Each row was made from one small tree. The marks that hang from a mark follow it in brackets, in alphabetical order. Every link used is in the known rows. Write each row's tree.
Known rows
zeze[dovi siku[fogi[gofel]]]: 0.598 -1.575 1.267 -1.038 -0.391 -0.253 -0.130 -0.801 4.322 1.525 0.171
 2.438 -0.558 0.162 -0.363 -0.259 -0.550 0.964 -0.950 -0.750 -7.345
 0.827 -0.926
gofel[kikuv zeze]: -0.486 1.132 -1.206 1.224 0.313 0.033 0.340 0.637 -1.858 -3.917 3.153
 -1.962 0.156 -1.368 1.294 0.492 -0.448 -0.036 0.941 -0.247 6.750 -0.532
 0.311
dovi[kikuv[siku[fogi]] zeze[gofel]]: 0.197 0.428 3.365 1.366 0.344 -0.823 2.862 0.309 0.214 -0.117 -1.091
 -1.764 -2.406 1.604 0.140 -2.450 -0.580 -1.608 -0.807 -0.269 -0.025
 -1.677 1.176
zeze[siku[fogi]]: -0.161 -0.488 1.710 -0.849 0.319 -1.627 -0.933 -0.415 2.062 -1.687
 -0.729 0.177 -2.298 0.096 1.198 0.369 -1.341 -0.276 -0.310 -1.304
 -4.733 -1.262 -0.482
gofel[kikuv[dovi]]: 0.147 -0.069 -2.031 -0.783 -0.347 -0.379 -0.609 -0.297 -1.501 -2.406
 0.542 1.369 -0.546 -1.852 -0.012 2.881 0.510 -0.503 1.036 -0.980 2.593
 -1.642 -0.648
kikuv[dovi[zeze] gofel siku[fogi]]: 0.735 1.177 3.826 0.381 -1.570 -1.804 -1.201 0.634 -3.765 1.612 -1.505
 1.525 -1.871 -0.163 0.370 0.913 -0.383 -4.277 -0.783 0.803 -1.422
 -2.771 0.232
dovi[kikuv zeze]: -0.179 0.857 0.375 1.282 1.263 -1.485 -0.238 0.343 -1.372 -3.102 0.052
 -3.465 0.902 1.435 0.796 -2.230 -0.356 -0.328 0.751 -0.534 1.198 -0.722
 0.518
siku[fogi kikuv[gofel[zeze[dovi]]]]: -0.759 1.565 1.564 0.773 -0.258 -0.119 2.505 -0.007 1.655 2.663 0.785
 2.208 0.550 0.772 -0.195 1.265 -1.592 -0.055 -0.316 1.827 9.187 0.973
 -0.126
zeze[dovi gofel[kikuv] siku[fogi]]: 0.591 -1.336 0.656 -1.296 -0.151 0.658 4.198 -0.628 5.240 0.984 0.228
 3.061 -1.045 -0.329 -0.854 2.648 -0.465 2.374 -1.523 -1.819 3.218
 -0.226 0.009
gofel[kikuv[dovi[lebi zeze[siku]]]]: -0.117 -0.316 -2.045 -0.784 -0.486 0.183 -0.826 -0.349 -2.506 -2.866
 -0.126 -0.807 2.049 0.744 0.394 -2.221 0.587 0.332 -0.612 -0.602 -2.104
 -0.895 0.097
kikuv[gofel[zeze]]: 0.366 1.327 2.199 0.565 0.203 -1.109 -2.416 1.623 -1.335 0.914 1.627
 -2.788 0.329 -1.819 0.579 2.636 -0.386 -1.606 0.120 0.084 4.833 0.094
 0.330
kikuv[gofel[zeze[dovi]] siku[fogi]]: 0.681 0.832 2.731 0.114 -1.237 -0.270 1.667 1.189 -1.445 4.363 0.727
 2.635 -0.534 -0.864 0.150 2.602 -0.430 -2.284 -1.223 1.302 3.327 -0.393
 0.119
siku[kikuv]: -0.649 0.756 -0.378 -0.058 1.349 -0.363 0.285 -0.247 0.775 -1.835 -0.325
 -0.655 -1.268 -0.019 0.820 1.436 -0.720 0.549 1.467 -0.637 -0.209
 -0.359 -0.383
kikuv[dovi[lebi] siku[fogi]]: -0.590 -0.945 -0.022 -1.902 -0.896 -0.505 -0.428 -0.436 -2.167 0.022
 -1.823 1.891 -2.526 0.068 0.234 -0.489 0.134 -3.434 -0.349 0.895 -6.662
 -2.282 -1.333
siku[kikuv[dovi gofel]]: 0.242 0.695 0.540 -0.679 -0.125 -0.725 -1.494 -0.235 0.023 2.055 -1.748
 1.687 -0.272 -1.125 -0.862 4.013 0.184 -0.491 0.995 0.343 1.566 -0.247
 -0.275
gofel[kikuv[dovi[lebi]] zeze[siku]]: -0.277 -0.255 -3.042 -0.842 -0.900 0.893 -1.064 -0.002 -2.136 -0.690
 1.211 -0.277 2.097 -0.518 0.295 -1.075 0.641 0.519 -0.432 0.139 0.742
 0.339 0.037
gofel[kikuv[dovi siku]]: 0.869 -0.299 -1.501 -0.803 -0.877 0.210 0.500 -0.001 -3.808 -0.829
 -0.172 2.946 -1.316 -2.232 0.242 2.889 1.287 -1.068 0.732 -0.568 -2.014
 -2.175 -0.004
siku[fogi kikuv]: -1.469 0.594 0.746 0.229 0.943 -1.159 1.211 -1.210 2.028 -3.013 -0.590
 0.239 -2.767 1.058 0.931 -0.380 -1.886 -0.274 1.118 0.175 0.878 -1.121
 -0.700
gofel[kikuv[dovi] zeze[siku[fogi]]]: -0.276 0.753 -0.579 0.208 -1.527 -0.352 0.049 -0.568 -1.013 -0.860 1.363
 1.969 -0.424 -0.453 0.743 -0.540 -0.876 -0.570 -0.411 0.158 3.351
 -0.959 0.027
siku[kikuv[dovi[lebi zeze]]]: -1.208 1.367 -1.478 -0.314 0.166 0.003 -0.620 -0.298 -2.210 -1.240
 -0.578 -1.282 0.790 1.841 0.410 -2.373 -0.410 -1.132 0.404 0.529 -0.943
 -0.604 -0.692
dovi[kikuv[gofel siku[fogi]] zeze]: 0.225 0.218 3.424 1.945 0.102 -1.941 1.163 -0.072 -2.262 -1.552 -2.063
 -1.024 -0.392 1.579 0.274 -2.681 -0.315 -1.824 -0.114 1.386 0.206
 -1.537 1.386
kikuv[dovi[lebi] gofel]: 0.042 -0.961 0.081 -1.968 -0.267 -1.007 -3.332 0.359 -0.726 1.032 -1.493
 -0.723 0.377 -1.161 -0.900 2.600 0.880 -1.712 0.030 0.301 -1.179 -0.439
 -0.961
fogi[gofel siku]: 0.125 -0.289 0.257 0.686 0.262 0.646 -4.213 0.773 0.224 -0.735 0.325
 -1.417 -2.074 -0.553 -0.015 -0.454 0.521 -0.918 0.212 -1.039 -3.646
 0.768 -1.017
siku[kikuv[dovi[lebi] gofel[zeze]]]: -0.836 1.104 -0.643 -0.266 -0.416 0.267 -1.626 0.163 -1.547 2.389 -0.192
 -0.725 1.622 -0.086 -0.617 0.413 0.109 -0.959 0.333 2.025 4.371 1.116
 -0.216
zeze[dovi[kikuv] gofel]: 1.014 -0.804 -0.147 -1.200 0.917 0.445 2.519 0.518 4.188 3.441 -0.434
 0.127 0.493 -0.231 -1.682 3.330 0.705 1.567 -0.408 -1.744 2.862 0.958
 -0.170
fogi[gofel siku[kikuv[dovi]]]: -0.097 0.505 -1.445 0.504 -0.597 1.552 -3.614 -0.271 -0.204 2.307 -1.046
 1.873 -1.841 0.112 -1.043 -0.296 0.693 -0.525 0.662 -0.096 -3.231 1.055
 -1.143
gofel[kikuv]: -0.281 -0.388 -1.146 0.003 0.838 -0.440 0.573 -0.193 -0.227 -5.315 1.155
 -0.877 -0.651 -1.452 0.733 1.591 0.001 0.786 1.286 -1.024 2.954 -1.252
 -0.096

Which tree is each row?
0.057 -0.603 -0.120 0.651 0.185 0.009 -0.087 0.808 -2.923 1.340 -0.880
 -3.029 2.111 0.078 -0.339 -2.027 1.330 -0.654 -0.018 2.218 0.562 0.960
 1.233 -> dovi[kikuv[gofel[zeze] siku] lebi]
-1.114 -0.146 1.261 -0.302 0.370 -1.297 -0.795 -0.267 0.144 -3.644
 -0.550 -2.755 -0.372 2.552 1.593 -4.710 -1.455 -0.883 -1.246 -0.301
 -4.603 -1.108 -0.342 -> dovi[lebi zeze[siku[fogi]]]
0.158 -0.692 -0.699 -2.350 0.161 1.259 -0.127 -0.538 3.155 3.866 -2.244
 0.418 -0.445 0.259 -1.274 1.512 0.635 1.322 -0.841 -1.243 -4.674 0.795
 -0.315 -> zeze[gofel siku[kikuv[dovi[lebi]]]]
0.334 -2.400 -2.906 -2.129 0.786 0.559 1.214 -0.409 1.985 1.290 -1.649
 0.302 3.237 1.528 -0.998 -0.830 1.089 2.980 -0.610 -0.619 -4.810 1.835
 -0.324 -> zeze[dovi[kikuv lebi] siku]
0.270 0.113 1.147 -1.232 -1.181 -1.135 -0.557 -0.056 -2.321 1.334 -1.340
 3.165 -3.602 -0.938 0.561 1.923 -0.239 -3.554 -0.038 -0.054 -5.380
 -2.758 -0.952 -> kikuv[dovi siku[fogi]]
0.282 -1.169 2.351 0.702 0.277 -1.687 1.132 -0.629 -0.242 -0.535 -2.761
 0.534 -1.307 0.182 -0.394 -0.158 0.195 -1.005 0.439 1.336 -0.850 -1.059
 0.876 -> dovi[kikuv[gofel siku[fogi]]]
0.818 -0.051 -0.999 0.543 -1.373 0.890 -2.525 -0.186 -0.670 0.632 2.337
 0.423 1.230 -1.682 -0.135 -0.819 0.726 0.643 -0.102 -0.125 -2.214 1.017
 0.537 -> fogi[gofel[kikuv[dovi] zeze[siku]]]
0.031 -0.465 0.338 0.313 0.511 1.110 2.656 0.723 -1.740 -2.640 0.569
 -3.113 -0.446 0.018 0.373 -1.333 0.805 -0.452 -0.814 -0.606 0.651
 -1.432 1.039 -> dovi[lebi zeze[gofel[kikuv[siku]]]]
-0.820 -1.326 0.546 1.150 0.322 -0.808 0.326 -1.920 2.406 -6.349 1.477
 -0.284 -1.962 -0.460 0.249 -2.656 -0.743 0.283 1.005 0.368 0.249 -0.833
 -0.380 -> siku[fogi[gofel[kikuv]]]
-0.864 -0.026 0.773 0.330 -0.458 -0.475 -1.172 -2.067 2.440 -0.373
 -0.658 2.094 -2.470 0.471 -0.620 -1.619 -0.971 -0.997 0.959 0.990
 -3.742 -0.201 -1.109 -> siku[fogi[gofel] kikuv[dovi]]
0.446 1.033 -0.138 0.551 -0.943 0.879 -2.727 -0.190 0.483 3.925 0.821
 0.533 0.569 -0.315 -0.178 -1.161 -0.084 0.633 0.159 0.297 -5.139 1.930
 0.232 -> fogi[gofel[zeze[siku[kikuv[dovi]]]]]
0.539 -0.301 1.511 -0.222 0.894 -0.525 -0.707 -0.210 2.070 1.019 -2.020
 0.070 0.277 -0.372 -0.135 2.427 -0.020 2.169 0.364 -0.557 -2.629 0.727
 0.794 -> zeze[siku[kikuv[gofel]]]
0.455 0.030 -0.211 1.929 -0.495 1.150 -0.066 0.317 -2.405 -2.037 3.072
 -1.214 -0.316 -1.873 0.744 -1.704 0.785 -0.239 0.721 0.762 -1.026 0.126
 1.024 -> fogi[gofel[kikuv[siku] zeze]]
-0.553 -0.812 1.564 0.660 0.540 -0.521 -0.321 -2.132 4.298 -1.691 -0.917
 0.558 -1.842 1.120 0.265 -3.045 -1.284 1.592 0.464 0.120 -7.638 0.803
 -0.046 -> zeze[siku[fogi[gofel] kikuv]]
0.859 -2.323 -1.105 -1.288 0.322 0.471 2.221 0.183 -0.667 2.980 -2.488
 1.057 2.649 0.250 -1.683 1.071 2.034 0.934 -0.371 1.265 -2.049 1.068
 0.360 -> zeze[dovi[kikuv[gofel siku] lebi]]
-0.511 2.240 0.502 1.985 0.103 0.957 -1.834 1.630 -1.691 2.103 0.096
 -0.972 -0.274 0.193 0.008 0.922 -0.207 -0.563 0.158 0.914 7.825 1.421
 0.294 -> fogi[siku[kikuv[gofel[zeze]]]]
1.153 -0.194 0.536 -1.740 0.617 1.498 2.773 0.398 5.229 5.433 -0.791
 2.225 -0.176 -0.140 -0.983 4.431 0.043 3.040 -1.039 -2.363 -1.371 1.412
 0.100 -> zeze[dovi gofel siku[kikuv]]
0.927 -0.609 -0.561 -1.164 0.457 1.169 3.560 0.394 3.304 0.447 1.494
 1.147 -0.168 -1.631 -0.978 4.880 0.480 1.694 -0.451 -2.149 6.395 -0.112
 -0.187 -> zeze[dovi gofel[kikuv]]
0.142 -0.191 -1.572 -1.772 -0.097 0.998 -0.050 1.222 0.057 3.239 1.415
 -0.363 2.578 0.319 0.447 0.463 0.054 0.869 -1.503 -0.486 -2.172 1.706
 -0.563 -> gofel[zeze[dovi[lebi] siku]]
0.258 0.034 -1.439 1.038 -0.472 1.335 0.872 0.038 0.617 -0.382 4.140
 0.326 1.979 -1.258 -0.206 -0.284 0.302 1.249 0.208 0.255 4.171 1.542
 -0.026 -> fogi[gofel[kikuv zeze[dovi]]]
-0.241 -0.191 0.197 -0.694 0.811 -0.547 -1.820 0.731 -1.087 -2.396
 -0.129 -3.696 1.048 1.374 1.336 -2.552 -0.290 0.047 -0.848 -1.178
 -6.208 -0.401 0.060 -> dovi[lebi zeze[siku]]
-0.852 1.155 0.589 1.242 -0.355 0.776 1.795 -0.899 2.954 1.415 2.316
 1.415 -0.203 1.279 -0.083 -2.204 -1.635 0.295 0.015 1.586 2.169 1.729
 -0.653 -> siku[fogi[gofel[zeze[dovi]]] kikuv]
0.137 1.655 0.404 0.324 0.076 0.578 1.586 0.968 0.561 3.990 1.206 1.038
 1.870 -0.298 -0.391 3.376 -0.369 0.739 0.046 0.955 7.463 1.752 0.241 -> siku[kikuv[gofel[zeze[dovi]]]]
0.522 0.837 -1.743 -0.206 -1.150 0.334 -1.172 0.358 -2.138 0.522 1.728
 1.057 0.888 -1.623 0.519 1.309 0.262 0.350 -0.102 -0.707 2.348 -0.273
 0.397 -> gofel[kikuv[dovi] zeze[siku]]
0.452 0.312 0.430 0.939 0.930 -1.105 -0.821 0.343 -0.661 -1.512 -0.874
 -2.764 1.571 1.628 0.732 -2.629 -0.175 1.160 -0.003 -1.280 -3.470
 -0.082 1.091 -> dovi[kikuv zeze[siku]]
-0.102 1.619 0.081 0.620 0.478 0.382 -0.146 0.561 0.116 1.041 0.857
 -1.013 0.457 0.288 1.291 -0.124 -0.903 1.270 0.314 -0.497 -0.654 1.122
 0.643 -> gofel[zeze[siku[kikuv]]]
-0.037 -0.074 -2.051 -0.147 -0.785 0.598 0.693 0.063 -5.412 -2.770 0.040
 -0.142 0.554 0.161 0.557 -2.005 1.131 -1.749 -0.045 0.419 -1.853 -2.124
 0.146 -> gofel[kikuv[dovi[lebi zeze] siku]]
0.352 -2.018 -2.774 -1.627 0.481 0.899 2.655 -0.053 -0.851 1.478 -1.711
 1.099 1.868 0.932 -0.781 -0.491 1.685 0.902 -0.060 0.485 -4.599 0.623
 -0.281 -> zeze[dovi[kikuv[siku] lebi]]
-0.153 -1.784 -1.798 -0.680 1.018 -0.027 0.742 -0.225 -1.819 -1.415
 -2.037 -1.788 0.448 0.563 0.019 -2.244 1.360 0.029 0.653 0.516 -6.333
 -0.280 0.195 -> dovi[kikuv[siku] lebi]
0.962 -1.046 0.608 -0.698 0.780 0.489 1.103 0.149 3.252 -0.962 0.236
 -0.788 -0.949 -1.702 -0.183 3.040 0.422 2.381 -0.551 -2.655 0.479
 -0.319 0.835 -> zeze[gofel[kikuv] siku]
-0.059 0.964 -2.042 0.230 -0.187 0.926 2.429 0.853 -0.984 -0.534 3.479
 0.995 1.613 -1.108 0.483 2.044 -0.159 0.819 0.140 -0.378 8.459 0.306
 -0.163 -> gofel[kikuv zeze[dovi]]
-0.246 -0.922 -1.382 1.510 0.253 1.329 -2.073 -0.115 -0.103 -3.988 0.945
 -0.607 -1.393 -0.795 -0.279 -1.395 0.900 0.863 0.716 -0.725 0.645 0.524
 -0.380 -> fogi[gofel[kikuv] siku]
0.804 -1.707 1.342 -0.795 0.014 -1.149 1.502 -0.843 3.592 2.600 -2.472
 2.804 1.649 1.034 -1.350 1.060 -0.052 2.001 -0.838 0.233 0.356 0.966
 0.316 -> zeze[dovi[kikuv[gofel]] siku[fogi]]
-1.149 0.185 0.500 2.239 -0.238 -0.203 0.067 -1.053 0.816 -4.890 3.372
 -1.687 -1.103 -0.423 0.716 -3.767 -1.152 -0.458 0.659 1.266 4.075
 -0.054 0.102 -> siku[fogi[gofel[kikuv zeze]]]
-0.453 -0.172 0.078 1.243 -0.310 -0.034 1.254 -0.736 2.367 1.092 1.917
 0.283 0.950 1.254 -0.678 -3.689 -0.736 0.172 -0.102 1.562 2.426 1.858
 -0.365 -> siku[fogi[gofel[zeze[dovi[kikuv]]]]]
-0.174 2.511 -0.226 1.217 -1.192 1.068 -2.870 1.409 -2.905 4.596 -0.588
 1.319 -0.183 -0.279 -0.683 2.088 0.259 -1.607 -0.100 1.076 7.259 1.137
 -0.169 -> fogi[siku[kikuv[dovi gofel[zeze]]]]
-0.793 -0.035 -1.504 -0.707 -0.241 1.182 -2.662 0.163 -1.347 2.291
 -3.058 1.250 -0.031 0.671 -1.409 0.863 1.108 -0.578 -0.059 1.061 1.583
 0.867 -0.969 -> fogi[siku[kikuv[dovi[lebi] gofel]]]
-0.981 -0.108 -1.123 0.652 1.465 -0.914 -0.192 -0.027 -1.391 -4.232
 -0.459 -4.789 2.019 2.430 0.481 -4.745 -0.026 -0.050 0.428 0.200 -0.480
 -0.112 0.135 -> dovi[kikuv lebi zeze]
0.440 1.182 2.436 1.023 0.722 -0.828 -0.650 0.339 -0.195 0.167 -1.354
 -1.484 1.236 0.971 0.546 0.098 -0.553 1.269 -0.110 -0.395 -1.099 0.312
 1.380 -> dovi[zeze[siku[kikuv[gofel]]]]
